Known rows, with every way that one mark hangs from another:
A{B H}: [-23 -18  30 -52 -50 -42 -11  28 -21 -11 -62   5  12 -11 -15 -26   5 -29
 -20 -68   3  14  -4   3]
H{A{B{K}}}: [-45 -25  24 -35 -17 -36 -26   7 -14  32 -45 -11  40 -12  12  -9  27 -18
  -7   3  19 -22  29 -10]
W{E K{B}}: [ 48  11   8  43  11  -4  -7  -1   7 -10  16  -1 -17  31   2  18  28  -3
  19   0 -23 -27 -20 -44]
H{A{B{K{P}}}}: [-41 -33 -22 -23   3 -19 -35  31 -45  31 -44 -15   8 -32  13 -17  14  18
 -27  14  -2 -22  24 -12]
W{E K}: [ 24 -10   1  51  12 -13 -31  13   2 -34 -18 -11 -11  26 -16   5  13 -26
  32  -9 -26 -57 -36 -68]
P{K{B}}: [ -7   8  50 -22  21 -37  -5 -13   6  20  13  13   6  14  13   5 -18 -34
   2 -17 -35 -20  18  20]
B{E{W} K{P}}: [-32 -23 -11  12  28  28  14 -14 -31  71  12  10 -16 -12  -1 -19  13  23
  20   0  -1 -18  39 -30]
B{A{H} E{W} K}: [-10  25  40 -28  -3  61  49 -17  17  16  10   3  24   1   8  15   9   3
   5  13  37  21  11  -6]
A{H}: [ -1   6  18 -48 -22  -3 -15  28 -20   4 -34  -2  19  -5 -10   1  -8 -36
   8 -39  47 -13 -22   0]
K{B{E{W}} P}: [ -9   7 -24   3  16  15  22 -26 -21  52  64  10 -20  -5   7 -19   6  50
   3 -15  30  12  28  -6]
W{E}: [  5 -18   8  25  -2 -32 -49 -14 -13 -20  -9   9  20  -6   1  -1  13 -17
  32 -17   5 -47 -30 -60]
P{K}: [-30 -13  43 -17  20 -46 -32   0  -1   0 -14   3   7   7  -3 -10 -38 -49
  13 -28 -38 -42   0  -5]
W{K}: [  1  -4  -4  13   5 -27  -7  29   4  -7 -19 -11  -8  38 -22 -10  -2 -36
  34 -25  -6 -33 -25 -28]
B{A{H} E}: [ -7  25 -11  -7 -23  31   8 -11   7 -49  -6  -1  42 -20   2  23   0  -6
  -7  10  63   2 -32  15]
A{B{E K{P}} H}: [-29 -24  -3  -3 -22  19  10  12 -57  25 -73  23  -9 -40 -13  -8  34  10
 -46 -20 -20   6  24   0]
W{E{B}}: [ 38 -16  -7  43 -10 -56 -63 -23  -6 -13  -2   9  -8   2 -23 -23  -4 -17
  23 -16 -10  -4 -13 -24]
B{A}: [ -6  -8 -10 -12  -9 -32 -24   7  33 -43   9  -7  32   6   6  13 -20  -8
  31  15  12 -15 -27   4]
P{K{B{A}}}: [  2  17  37 -19  22 -24  -6 -13  47 -22  31   2  13   8  27  24 -38 -12
  -9  25 -42  -2   2  36]
K{B{E} P}: [ -3  -1 -47  26   1   3  -1 -18 -36  26  37  23  -7 -12   6   5  19  35
  -2   5  32 -11   9  16]
B{K}: [-14 -21  29 -14  -2 -26 -16   4  -5  51 -30  10  21  15   1   7  18 -34
  39   2   2 -30  16 -23]

Rows:
[-18 -18 -43  35  15  24  -6  -8  -5  -3   2  10   9 -14  16  24  15  35
   9  62  -7 -23   1  -1] | B{A E K{P}}
[ 72   7  26   8  -8  16 -22   0  19 -22 -26  -1 -14  -6  -6  29   7  -5
 -10  38 -20  23 -21   1] | W{E{B{A{H} K}}}
[ 45  50  28 -52   3  51  63  40  43  -9  42 -29 -32  40   5  17 -23  11
  -5  -6   3  46 -13   8] | E{W{K{B{A{H}}}}}
[ 29  -2  -7 -16  -1 -41 -14 -10  48 -11  49 -23 -16  27 -13 -33 -45   5
  24 -11  -5  51   4  22] | E{B{A} W}
[ -2  42  39 -12   5  37  23 -28  20 -41  16   8  16 -17  29  32 -18  -9
 -41  23   4  18  -3  48] | P{K{B{A{H} E}}}
[ 23  32 -46  -6  -8  57  21  -1 -18 -26  29   4  -4 -32  25  36   6  45
 -36  32  47  26 -22  45] | K{B{A{H} E} P}
[-46  -8  38 -30 -34   4  35 -22 -16   6 -24  15  15 -16 -20 -49   8 -15
 -26 -79  32  36  18 -18] | A{B{E{W}} H}
[ -3 -19 -25  -4  25   4 -22  38   4   4  -7  -6  -7  -5  14  29  -9  20
  20  49 -31 -14  -6   6] | B{A K{P}}
[ 49  12  18 -29 -18  -1  -8  17  28   4 -26  -5  -5   8  -9  21 -14 -17
  -8  30  -4  43  -2  46] | E{B{A{H} K}}
[ 36  24 -33 -47  -6  36   4  42  -7 -19  18  -8 -13 -20  22  36 -21  39
 -26  21  21  27 -21  45] | K{B{A{H}} P}
[ 14  11  26 -46 -11  23   3  28  14   1 -35  -4  23   1   8  44  -4 -21
   6  31   9   3 -14  13] | B{A{H} K}
[ 11  20 -14  42  -2   5  28 -19   4  11  18  12  -4  32  -7   3  31 -10
  11   3  18 -18  -1   0] | W{K{B{E}}}
[ 26  21 -67  57  19  34  27   9  10 -38  46  -9 -27  10  13  28   9  47
  -8  51  -8   1 -18  19] | W{K{B{A E} P}}
[-12  23  23  19  22  -1  13 -50  35 -34  41  17  23  -2  30  24  -9  -2
 -13  31 -20  -4   5  38] | P{K{B{A E}}}
[ 41  -3 -39  18  28 -20  -3  46 -10  24  26 -36 -92  32 -44 -58 -46   6
  14 -36 -41  33   6 -11] | E{B W{K{P}}}
[-42 -48 -20  34  -8 -23  -6 -10 -42  29 -45  30  -9 -22 -11 -20  45  15
 -18 -12 -39 -14  36  -9] | A{B{E K{P}}}
[ 22 -28  -6  -6  26 -23 -13  14 -14  84  14 -10 -63  12 -27 -43 -20  11
  16  -8 -39  30  46   0] | E{B{K{P}} W}
[-24   4  30  -4 -23  17  59   0 -13  -6 -31   1 -17  10 -34 -47   7 -22
 -30 -76  -7  32   8 -34] | A{B{E{W{K}}} H}
[ 47  -1 -53  19  30  -8   4  44  27 -21  43 -40 -80  32 -30 -37 -60  21
   7  -1 -59  46 -15  12] | E{B{A} W{K{P}}}
[-39 -13  14  -8 -49 -12   7 -16 -26 -14 -49  24  34 -29 -13 -26  25 -25
 -27 -56  27  14   4  -1] | A{B{E} H}
[-65 -13 -13   5 -31 -34 -27 -41 -24 -19 -18  -5  62 -33   9 -31  28  -5
 -22 -18  71 -23   6 -12] | H{A{B{E}}}
[-17  -4  -1  30   3   8   3 -30  25   0   1  16  46   3  13  30  28  -4
  26  49  11 -23   7   5] | B{A E K}
[ 37  20 -35  -5  32  30  37  38  32  -7  62 -31 -58  32   9   2 -27  49
   4  13 -40  29 -11   0] | E{W{K{B{A} P}}}
[ -1   6 -30   0   6  62  10  15 -22  -7 -23   1  -2 -31  10  35  13  24
 -18  46  14   1 -10  15] | B{A{H} E K{P}}
[-21  10  36  17  19 -17  10 -53  -1  13  22  29  15  -2  16  -2   2 -21
 -13  -2 -10 -20  24  19] | P{K{B{E}}}
[-28   9  -7   7   7   9  22 -40  33 -18  49  -1  34   4   4 -15  -8  11
  25   1  39   6  -4  -9] | B{A E{W}}
